Each row was made from one walk, in order. Every step used is in the known rows, and no mark comes twice. Write each row's walk.
In the rows, 128 means zero.
Known rows
x -> u -> y -> z -> d: [105 144 101  76 112  91 113 125 133 141 175  94 154  97 129 153  84 102
 135 100  87 112 123]
t -> q -> d -> z: [149 101 135 135 157 171 135 104 133  67 105 111 118  99 105 158 145 141
 175 117 153 114  71]
t -> q -> d -> z -> y -> u -> x: [126  91 144 131 139 134 158 131 140  97 111  95 135 125  79 118 169 146
 149 110 136  91 105]
d -> t: [142 175 123 206 105 140 110 124 124  96 128 135 108 145 176 130 129 119
  95 164 154 187 125]
d -> z -> y -> u: [ 94  98 155 113  60 139 130 156  94 117  82 116 147 109 121 124 164 133
 112 131 139 121 216]
d -> t -> q: [174 167 131 200 160 133 114 115 142  82 141 124  89 155 162 134 152 154
 116 153 177 160 147]
x -> u -> t -> d: [112 153  94 132 178 129 106  85 143 189 155 163 127 161 137 128  99 125
 114 131 129 133  91]
x -> u: [ 62 145 123 185 111 120  85  96 145 159 176  96 146 140 152 162 134  98
 115 105 131 110 108]
d -> q -> t: [123 132 154 202 163 101 125 140 139 117 142 124 102 163 172 114 153 117
 155 114 165 112 130]
x -> u -> y -> z -> d -> q -> t: [ 99 137 102  87 157  70 131 142 123 140 171 100 132 119 137 127  79 117
 154  97 113  91 133]
x -> u -> t -> q: [124 140  87 162 191 112 108  78 179 167 188 144 104 172 129 139 125 128
 115 103 130  90 121]
u -> x: [119 153 132 251  72 105 112 114 181 134 174  89 171 154 105 116 162  78
 106 117  45 136  74]
q -> t -> d: [134 153 161 181 146 140 162 124  78 133 113 148 138 146 155 134 126  93
 151 148 163 164  62]
x -> u -> y -> z: [102 145  89  92  88  93 111  90 136 141 175  75 157 108 126 154 105  81
 118  89 102  99 136]
t -> d -> q: [132 137 175 137 175 134  86 133 134 138 121 128 131 132 150 124 155 154
 160 135 157 157 126]
u -> t -> d -> q: [176 142 119 120 205 131 114 111 160 159 128 196 102 162 139 101 118 152
 130 145 124 157 117]
u -> t -> q -> d -> z -> y: [191  99 100  97 176 161 154 101 159 113 110 172  83 135  90 117 125 162
 147 127 131 103 113]
q -> d -> z: [112 109 119 127  82 187 142 119 102  77  77 131 148  77 114 151 108 102
 155 134 124 144  21]
x -> u -> t -> q -> d -> z -> y: [120 106  83  96 185 141 128  93 151 149 136 146  94 144 101 124 111 166
 141 118 147  70 124]
d -> z -> y -> u -> t: [115 101 128 102  80 139 140 144 110 132  84 160 130 129 115 112 144 139
 101 137 127 117 210]
y -> z -> d: [178  96 135 120  98 132  98 194 129 147 141 122 151  63 121 153 121  93
 115 123  54 159 107]
x -> u -> t -> d -> z -> y: [110 132 102  86 169 142 109 104 119 183 126 162 119 144 111 117 101 165
 123 149 134 110 149]

Which walk is each row?
[118 131  81 139 198 128 126  72 171 157 171 148 104 158 123 139 109 124
 130 103 140  89  66] => x -> u -> t -> q -> d
[142 154 145 182 145 139 113 189 128 100 135 156 112 126 174 139  90 158
 125 180 125 193  90] => z -> d -> t
[118  86 139  95  70 190 143 127 104  85  68 119 138  71 102 137 124 136
 157 136 133 121  75] => q -> d -> z -> y
[ 87 110 168 174  53  91 140 150 152 163 147  85 161 158 109 100 196 105
  76 103 105 102 176] => z -> y -> u -> x
[131 154  92  77 160  91 116 128 130 122 171  98 120 116 132 140  87 140
 138 118 121 114 147] => x -> u -> y -> z -> d -> t -> q
[166 145 103  79  52 102 136 104 136 100 152  86 161  81 120 146 116  69
 124  91  73 138 147] => u -> y -> z
[135 139 150 155 144 157 162 132  50 112  77 157 136 127 139 127 114 114
 161 165 155 166  86] => q -> t -> d -> z
[ 92 105 148 138  57 123 132 155 113 123  92 106 159 126  94 103 169 128
 104 131 103 111 200] => d -> z -> y -> u -> x
[133 148 112 167 105 170 144 118 114  83 102 138 114 116 155 137 100 109
 121 152 154 175  14] => q -> d -> t
[111 121 168 105 111 142 130 152  87 140  72 128 164 119  93 100 156 155
 129 160 117 152 161] => t -> d -> z -> y -> u -> x
[167 142 150 176 190 134 112 180 141  89 144 148  90 134 164 140 112 183
 144 170 141 175 108] => z -> d -> t -> q
[100 151  82 166 149 117 109  83 169 177 177 155 120 165 143 138 106 106
  99 110 111 110  97] => x -> u -> t
[136  91 146  99 127 120 171 129 154 157 129 141 111 155 116 107 167 134
 100 102 156  98 151] => z -> y -> u -> t -> q -> d
[136 116 174  80 113 178 106 137  82 125  67 126 144  92 109 129 141 174
 156 170 144 153 172] => t -> d -> z -> y
[168 131 118  71 125  85 154 165 124  98 144 115 134  94 132 123  93 109
 161 108  85 128 135] => u -> y -> z -> d -> q -> t
[111 156  81  84 125  94 117 131 121 129 165 109 134 110 141 138  69 123
 120 122 108 127 132] => x -> u -> y -> z -> d -> t
[112 122 166 121 133 140 180 155  39 134  64 153 137 137 136 114 136 123
 141 155 176 149 133] => q -> t -> d -> z -> y -> u
[123 108 160  90 142 106 135 148 142 183 124 148 113 168 132  87 168 155
  97 119 164 112 210] => z -> y -> u -> t -> d -> q
[136  94 134  97 118 133 140 141 117 124  90 145 117 138 104 111 161 157
 115 129 141 102 230] => d -> z -> y -> u -> t -> q
[ 91 104 176 134  53 112 135 148 134 156 134  96 144 140 141 127 190 112
  89 102 152 115 198] => z -> y -> u
[194 142 106  64 134 101 142 148 130  76 147 112 121  92 124 137  92 133
 142 129  98 154 152] => u -> y -> z -> d -> t -> q
